Each row comes from the steps of one path. Every step used is in the known rows, and no mark comes twice. Write the path behind each row, first mark first.
Known rows
bavel, vasizo: [ -1 -15   1   3 -26  -5  10  -6   4   1  10   3 -16 -13   2 -52 -28   3
  16   2  -5  -9 -23 -17  -6  12   6  -2  -1  12 -16  10   2  16   6  -1
  26  26 -11   9  20 -44  12]
tilu, zodo, vasizo, piduf, milov, bavel: [-46 -11  -3  -8  33 -41 -36   5  21   5  27 -10  -3   6   5  -2 -34 -35
  25   3   3 -11  -5  -3   5  11  -2 -40   6  28 -59 -14   1 -44 -35 -11
  14  11 -21  10  28 -33 -37]
vasizo, zodo, tilu: [ -9  -3   1  12  -8  32   1  -4  10   7  -6  -7  -7  22  49 -39  13  11
  -2  12   8  -6 -13 -20  21 -12   1  16  38  -6 -69 -16  -5 -11 -10   3
  22  17   0  25  -1 -30  -5]
milov, bavel, vasizo: [ -1 -13   2  -5  -1 -22  -2 -16   1   3  10   6  -9 -20  10 -44 -36  10
  17  -1  -1 -15 -15 -11  -8  23   7   5   7  15 -26   8   5  -6  -1  -2
  31  22 -29  18  27 -26   6]
tilu, zodo, vasizo, nizeg: [-20  -2   6  -5   5  -1   9  22  14   9   9 -11  -6   2  48 -38 -38 -40
  -1  11  -6  -2   1 -21  11 -11   7   2  34  12  -7   9  12 -20 -18  -7
   4  33  10   9  13 -62   7]
naboz, piduf, milov, nizeg, vasizo, bavel: [-31 -23  -9 -11  14 -19  -4  -5  25   4  38 -12  -5  46  27 -18 -45 -20
  19  -8 -12  -8  -6 -14  -7   2 -12 -73  -8  27   7  20  19  -7 -23  -9
   3 -19   3  10  37 -33 -61]
bavel, vasizo, zani: [ -4 -19  -8   1 -31  -8   2   0  -1   9  16 -12 -23   3 -12 -47 -27   8
  28  -2  -2 -13  -8 -19   2  16 -30 -20   7  13 -49   1  14  17   0   3
  16  22 -53  10  14 -54   8]
bavel, vasizo, zodo, tilu: [ -5  -8   3  10 -24  26   5 -10   1   8  -2  -6 -15   3  48 -75 -10  10
  -2  12   2 -11 -21 -24  12  -8   8  17  41   0 -70 -16  -2  -1  -8   2
  31  39  -3  31  12 -54   3]
zogo, milov, bavel, vasizo: [  0 -12   0  -3  -1 -28 -10 -11  -5   1  17  -3  -6 -18  10 -48 -49  16
  19  -3  -6 -19 -16 -10  -6  39   2  11  25  23 -25  21   9  16   8  -5
  32  10 -32   2  46 -32  -8]
naboz, piduf, milov, bavel, vasizo, zodo, tilu: [-28 -11  12   8  10   6 -16 -21  -7  -3   5 -20 -12   6  32 -71 -22  26
  12   4   2 -10 -28 -22  20   3   3 -20  37  17 -78 -13  -2 -21 -15  -2
  28  36  -4  32  32 -32 -41]
piduf, milov, nizeg: [ -5 -18   4   7 -22  -5 -16   0  18   6  33 -12 -28  34  36 -13 -10  13
  11  -4  -7  -5 -17 -14  -9   8 -24 -25  -1  21 -10  16  22  -2   1   8
  11 -11  16  -5  35 -11 -28]
tilu, zodo, milov, bavel, vasizo, piduf: [-29 -13   4  -8   9 -16 -17  15  11   0  24  -5 -15 -11  -4 -40 -45 -20
  18   9 -11 -18  -3 -13   4  12  14 -25  22  36 -43 -10   1 -22 -22 -13
  28  37 -16  11  34 -53 -22]
zani, milov, nizeg: [ 14 -19  10   2 -22  -3 -15   1  13  11  32  -3 -35  29  49 -39 -21  22
   6  -3  -7 -10 -15 -17 -12  13 -26 -24  24  15   8  31  22  10   7   6
  22 -14   4 -10  57 -29  -9]
naboz, piduf: [-31 -11   5   5   8   5   4   4   8 -24  -1 -14  -7   8 -23 -20  -5  15
  27   2   0   0 -23 -17   9   1   0 -37 -10  15  14   9  -8   3   0 -12
  16   1   9   4   0  -7 -36]
tilu, zodo: [-10   5   7   8   2  -9   1  23  17  12   2   2 -20  14  28  15   8 -29
  11   5  -5  -6 -12 -15   2  -9   3 -18   0  17  10   8  -8 -15  -5   1
  19  30  -2  -9   4 -26  11]
zogo, milov: [ -6  -7  -4   7  -4  -4  -8   8   7  -4  13 -11  -2  12   8  -8 -17   7
  18  -2  -4  -9 -14  -8   3  25 -12   3  15  14 -12  23   0  32  13  -3
  17 -16 -11 -17  24 -20 -14]
piduf, vasizo, bavel: [ -3 -14 -20  -7   8 -26   7  -7  26  20  22  27  26  31  34 -11 -39   1
  30   0   3  -6  -3   0   0  10  -5 -16  16  14 -11   1 -17   0  -9   4
  19  -8 -22  24  22 -54 -14]
vasizo, nizeg, milov, bavel: [ -3  -7  16  -5  11   0  -5   4  12   1  13 -12   4  28  21  -3 -34  -1
  -1  -7  -4  -6  12 -10  14  18 -20   8  17  20 -29  18  17 -10  -1  -7
  -4 -16 -12  -8  24  -7 -12]
zodo, vasizo, piduf: [-42 -21 -18 -10  -2  -5  -5   7  28 -15  16  -8   2  -7 -26 -47 -35 -27
  24  13   5  -7  -6  -8   4   0   6 -16   1   6 -54 -20   3  -4 -27 -20
  17  -7  -8  28  -4 -57 -25]
tilu, zodo, milov, nizeg: [-12  -4   6   0 -21  10 -13  27  22   8  31  -8 -22  28  58  -7  -8  -6
   6  11 -21 -12  -3 -25  -7  -6 -10 -12  17  29  29  15  20 -11 -11   7
  14  33  27 -18  52 -43 -14]
zogo, milov, bavel, vasizo, piduf: [-16 -23  -5  -3   2 -23 -13   2   2 -10  21  -8 -14 -20 -24 -68 -56   3
  18   0  -4 -18 -10  -3  -1  31   9  -8  29  29 -64   0   7  11  -3 -19
  33 -10 -29  20  22 -37 -32]
zani, vasizo, nizeg, milov, bavel: [  8  -9  13 -15   5  -7 -14   3  14  -8  23  -2   1  29  29 -33 -58   5
   6  -6  -5  -9  12 -14  21  23 -21   8  22  19 -35  22  21  -1   0 -11
   8 -17 -21   4  39 -10   0]
piduf, vasizo: [ -7 -15 -10  10 -12 -15   5   4  15   5  14  19  15  15  18 -22 -19  15
  37  10   6   2 -19   0   5   6  -5 -13   0  10 -18  -4  -9  13  -2   4
  21  -1   0  13  26 -32   2]
zani, milov, nizeg, vasizo, bavel: [  1 -22  -8 -16   3 -18  -6  -7  26  25  40   5 -11  46  59 -25 -54 -19
   7  -6 -10 -16   4 -12 -12  10 -17 -51  16  14   8  32  23   2 -16  -3
  12 -23 -18   3  58 -50 -19]
naboz, piduf, milov, bavel, vasizo: [-25 -18   8  -1  14 -30 -17 -18  -5  -7  19 -13 -13  -5 -10 -40 -42  17
  31  -8  -4  -9 -28 -14   0  26  -1 -39  -3  31 -28  12   1 -10  -3  -5
  22  23 -14   8  43 -17 -36]
tilu, zodo, milov: [-21   4   8   2   2   7 -13  23  20   8  19  -5  -4  23  30  27  -4 -19
  19  10 -13  -9  -4 -22  11   1  -5 -18   6  23  15  12  -7 -12 -12   5
   8  46   9 -28  43 -44   0]
zogo, milov, nizeg, vasizo, zodo: [-16 -18  10   3 -18   9   6  17   3  19  28 -19 -33   2  38 -58 -32   8
   5   4 -11  -6  -5  -7   3  -8  -9 -15  27  14 -50  15  25  14 -15  -5
  11  -2   2  -9  52 -36 -10]
naboz, piduf, milov, bavel, vasizo, nizeg: [-15 -19  22   1  15 -14  -1  -7 -12  -4  18 -25 -15   0  12 -67 -57  21
  10  -9  -8  -5 -15 -19  12  23   2 -25  32  34 -28  21  12 -14   0  -9
   8  15   0  14  35 -17 -33]

Write each row's path
[-32 -12  11  -9  23   1 -11  -1   8  16  25 -12   7   2  29  -9 -31  13
  20   6  -3 -11  11  -7  18   9  -7 -14  18  13 -56   4   4 -26 -30  -4
   3  24 -18  -9  66 -25  -8] : nizeg, vasizo, zodo, milov, bavel
[-11  -6   4  -6   8 -10 -16  -4  20  -2  12  -2   7  25   0  19 -17  -4
  16  -6  -1 -10   3  -6   6  19 -23  -3  -9  16 -25  12   7  -6  -3  -4
   6 -11 -23 -13  28  -5 -13] : nizeg, milov, bavel
[  0  -9  15   1 -13  20   7  17  15   0  14 -17  -6  41  13  -9 -25 -13
  -4  -3 -11   1   6 -17  18   4 -24  -1  11  16 -21  22  16  16   8  -4
 -11 -12   8 -19  16 -28  -6] : vasizo, nizeg, milov
[-23  -1   9  -7  -9   8   2  28  21   6  17 -16  -2  26  26 -15 -42 -54
   0   6 -16  -2   8 -20  16 -12 -15  -8  12  19 -13  15  17  -2 -15  -7
  -9  22  11 -17  27 -67   0] : tilu, zodo, vasizo, nizeg, milov
[ -8  -8  -6  17 -14  19   2  -3   7  11   0   8   9  24  58 -51  -3  18
  16  19  10  -1 -18 -10  23 -13   0   8  40  -1 -76 -27 -11  -3 -12   7
  26  15   7  33  19 -44  -5] : piduf, vasizo, zodo, tilu
[-35   0  -7  -8  -1 -14  -4  15  24   6   9   1  -1  -2  25 -10 -20 -47
  20  13  -3  -7 -10 -16   0 -11   6 -13   0   7   1   1  -2 -18 -25  -4
  17  44  -3   1  19 -64   7] : tilu, zodo, vasizo
[-26 -18   1   1  28 -31 -31  -6  15  -1  23 -13  -4  19  -9  -1 -22   5
  24  -6   8  -9  -6   1   8  26 -10 -32   4  25 -69  -8  -1 -26 -14  -8
  11 -22 -23  10  16   6 -40] : vasizo, piduf, milov, bavel
[ -5 -14  18   3 -21   7  19  -2  -3  20  11  -4 -37 -27  14 -76 -26  22
   7   0  -5  -5 -16 -14   5  -7   5   5  23  11 -65  -1 -10  -1  -7   3
  26  46 -14   9  28 -56  19] : bavel, vasizo, zodo
[ -1 -24   4  -1 -17  -6 -10   4  14  10  36  -6 -24  32  46 -37 -36  -5
  13   4  -8 -10 -12 -13  -6   7 -17 -51  -1  10   1  30  34  17  -8  -5
  12 -18   4 -12  64 -29  -3] : zani, milov, nizeg, vasizo
[  3 -17  27  -6   1 -15  -5 -15 -10  31  21  -3 -39 -23  32 -77 -46  37
   9  -7  -1 -12 -10 -11   5  14  -8 -11  45  17 -73  13  -9 -15  -8   3
  30  36 -37   1  67 -53  16] : zani, milov, bavel, vasizo, zodo
[  5 -17   4  -1  -8 -13 -21   1   5  19  26 -13 -23  35  11 -13 -21  21
  29  -7   3 -11  -2 -16  12  26 -54 -47  21   8 -39  21   5  14   4   6
  10 -10 -55 -18  44 -42   7] : vasizo, zani, milov
[ -8 -17   6   0   4 -33 -17 -21   2   9  24  -3  -9  -5  10 -28 -39  13
  23  -8  -2 -13 -21 -10  -4  32  -4 -15   0  23 -39  12   4 -10  -2   4
  21  21 -26   4  46 -23  -8] : piduf, milov, bavel, vasizo
[  1 -13  -3   5 -26   1  -8  13  11  -1  26 -12 -20  17  34 -36 -22  16
   6  -1 -12 -12 -12 -13 -15  16 -18   5  27  20   7  26  28  28  10  -1
  22 -22  10  -9  35 -20 -27] : zogo, milov, nizeg
[-27   0 -19 -23  19 -25   1   3  35  20  18  11  12  13  43   0 -40 -56
  13   2  -5 -13   4 -16  -6  -5   3 -14  17  11   8   4  -9 -28 -32  -3
  15  31 -25  15  14 -87 -10] : tilu, zodo, vasizo, bavel
[-17 -19  10   3 -19  13  15  12   9  19  22 -13 -34   3  39 -57 -19   5
   3   7  -7  -3  -4  -8   1 -21  -3 -20  12   9 -46   2  22  -6 -24  -3
  11  11   7   4  35 -33   1] : milov, nizeg, vasizo, zodo
[-15 -21   0  -8  22 -37 -40  -8  19 -10  34  -3  -8  19  -3 -30 -47  14
  30  -6   8 -11  -8  -3  14  31  -9 -32   5  24 -72  -4   3 -19 -14 -12
  23 -24 -31  21  33   1 -28] : zani, vasizo, piduf, milov, bavel
[-35 -23  -2  -1  30 -34 -28  -5  16   0  29 -14   1  20 -11  -2 -34 -17
  29  -2   5  -9  -4   4  10  22  -5 -53 -12  22 -70  -5   9 -22 -25 -16
   6 -26 -23   9  25   4 -38] : nizeg, vasizo, piduf, milov, bavel
[ -9 -18 -17 -14  -1 -11  10  -3  30  15  30   5  -2  36  47 -18 -41 -29
   6  -2  -9 -14   5 -11 -15   1  -5 -29   2  12   7  16  25  -4 -20  -6
  11 -18 -12  18  26 -43 -22] : milov, nizeg, vasizo, bavel
[-27 -22   2  -3   4 -31 -21 -11  -9  -1  25 -27 -18   8 -27 -40 -40  24
  42 -10  -1 -12 -12 -15   7  28 -35 -58   5  30 -54   2  11  -6  -8  -3
  13  18 -54  11  33 -31 -36] : naboz, piduf, milov, bavel, vasizo, zani
[-22   4   7  -6  26 -13 -23  10  16   8  18  -1   6  12  36  30 -13  -8
  19   6  -7 -15   4 -15   8  15  -4  -9  15  25   1   9  -2 -34 -18   2
  13  37 -12 -16  48 -21  -8] : tilu, zodo, milov, bavel
[-13 -31   2   5 -31 -11 -15   4  14   0  41 -17 -40  12   7 -68 -37   4
  12  -1 -12  -9 -22 -12 -13   8  -8 -35   6  33 -46   1  26   4  -5  -3
  23  -8  14  16  31 -35 -41] : bavel, vasizo, piduf, milov, nizeg
[  8 -14  13   0   5 -11   5   0 -13   5  16 -14 -10 -10  34 -71 -64  15
  -3  -5  -9 -14  -3 -15   4  34   4  24  56  26 -33  28  21   9  10  -8
  17   3 -18  10  39 -30  -5] : zogo, milov, bavel, vasizo, nizeg
[-13 -24 -15   0 -27  -2   0  13  12   8  28 -19 -22  32  15 -31 -23  -9
  24   3  -4 -10   4 -13  -3   1 -38 -43  -7   9 -32   4  44  12 -17  -4
   4 -14 -32   6  20 -29  -8] : milov, nizeg, vasizo, zani
[-25 -20   8   9 -10  -2 -16   3  12 -11  28 -23 -28  32  13 -26 -12  23
  20  -3 -10  -1 -26 -17  -7   3 -21 -49  -3  30   6  16  17  -2  -1  -1
  13  -8  30  -2  33  -7 -59] : naboz, piduf, milov, nizeg
[ 18 -18  23  -5   8 -16  -1  -9 -10  17  21  -7 -22   0  47 -77 -66  20
  -3  -7  -5 -13  -4 -17   7  32  -2  -4  55  22 -31  32  16  -5   8  -3
  17   9 -22   9  55 -38  11] : zani, milov, bavel, vasizo, nizeg
[ -6 -17  -4  -9 -20 -17 -12  -3   2   9  23 -13 -12  15 -18 -29 -41   3
  29  -8  -5 -16   5 -13   3  25 -44 -18   3  21 -61   4  22   9  -5   0
  10  13 -66  -1  32 -47  -2] : nizeg, milov, bavel, vasizo, zani
[-12 -19  -9   4 -20  -2  -4  15  12  -1  30 -14 -13  21  31 -34 -35 -14
  14   6 -13 -11 -11  -9  -9   9 -10 -22   3  16   1  26  39  32  -5  -9
  12 -25   9 -11  45 -19 -20] : zogo, milov, nizeg, vasizo
[-14 -19   7   1 -30  17  -1  14  13  19  41  -2 -12  14  56 -58 -29  42
  18  13 -13  -3  -3 -11   3  -9 -19  -5  38  24 -31  -1  12  -2 -15  12
  15  24  26  -3  75 -59 -16] : piduf, vasizo, zodo, milov, nizeg
[-32 -16  12  10   1   2  14   9   0   6   9   0  -9  -6   1 -61 -19  42
  35   8   2   9 -19  -2  19 -16  -1 -33  20  19 -51 -13 -24  -4 -13  -2
  20  21  10  14  30 -40 -21] : naboz, piduf, vasizo, zodo
[ -4 -17  -6  -5 -10 -23  -7  -8  -4  11  17  -9 -16  -3  -5 -41 -35  16
  29  -5   2 -18  -2 -13   0  26 -29 -13  14  16 -57  -2  18  -2  -6   0
  21  17 -68  17  22 -40   3] : milov, bavel, vasizo, zani
[ -7 -29   1   2 -22 -16 -18  10   2   6  39 -10 -28  39  26 -67 -40  45
  39   0  -6  -6 -15 -13   1  10 -51 -70  30  27 -10  15  24  18  -1   3
  19 -16 -13   1  67 -47 -35] : naboz, piduf, vasizo, zani, milov, nizeg
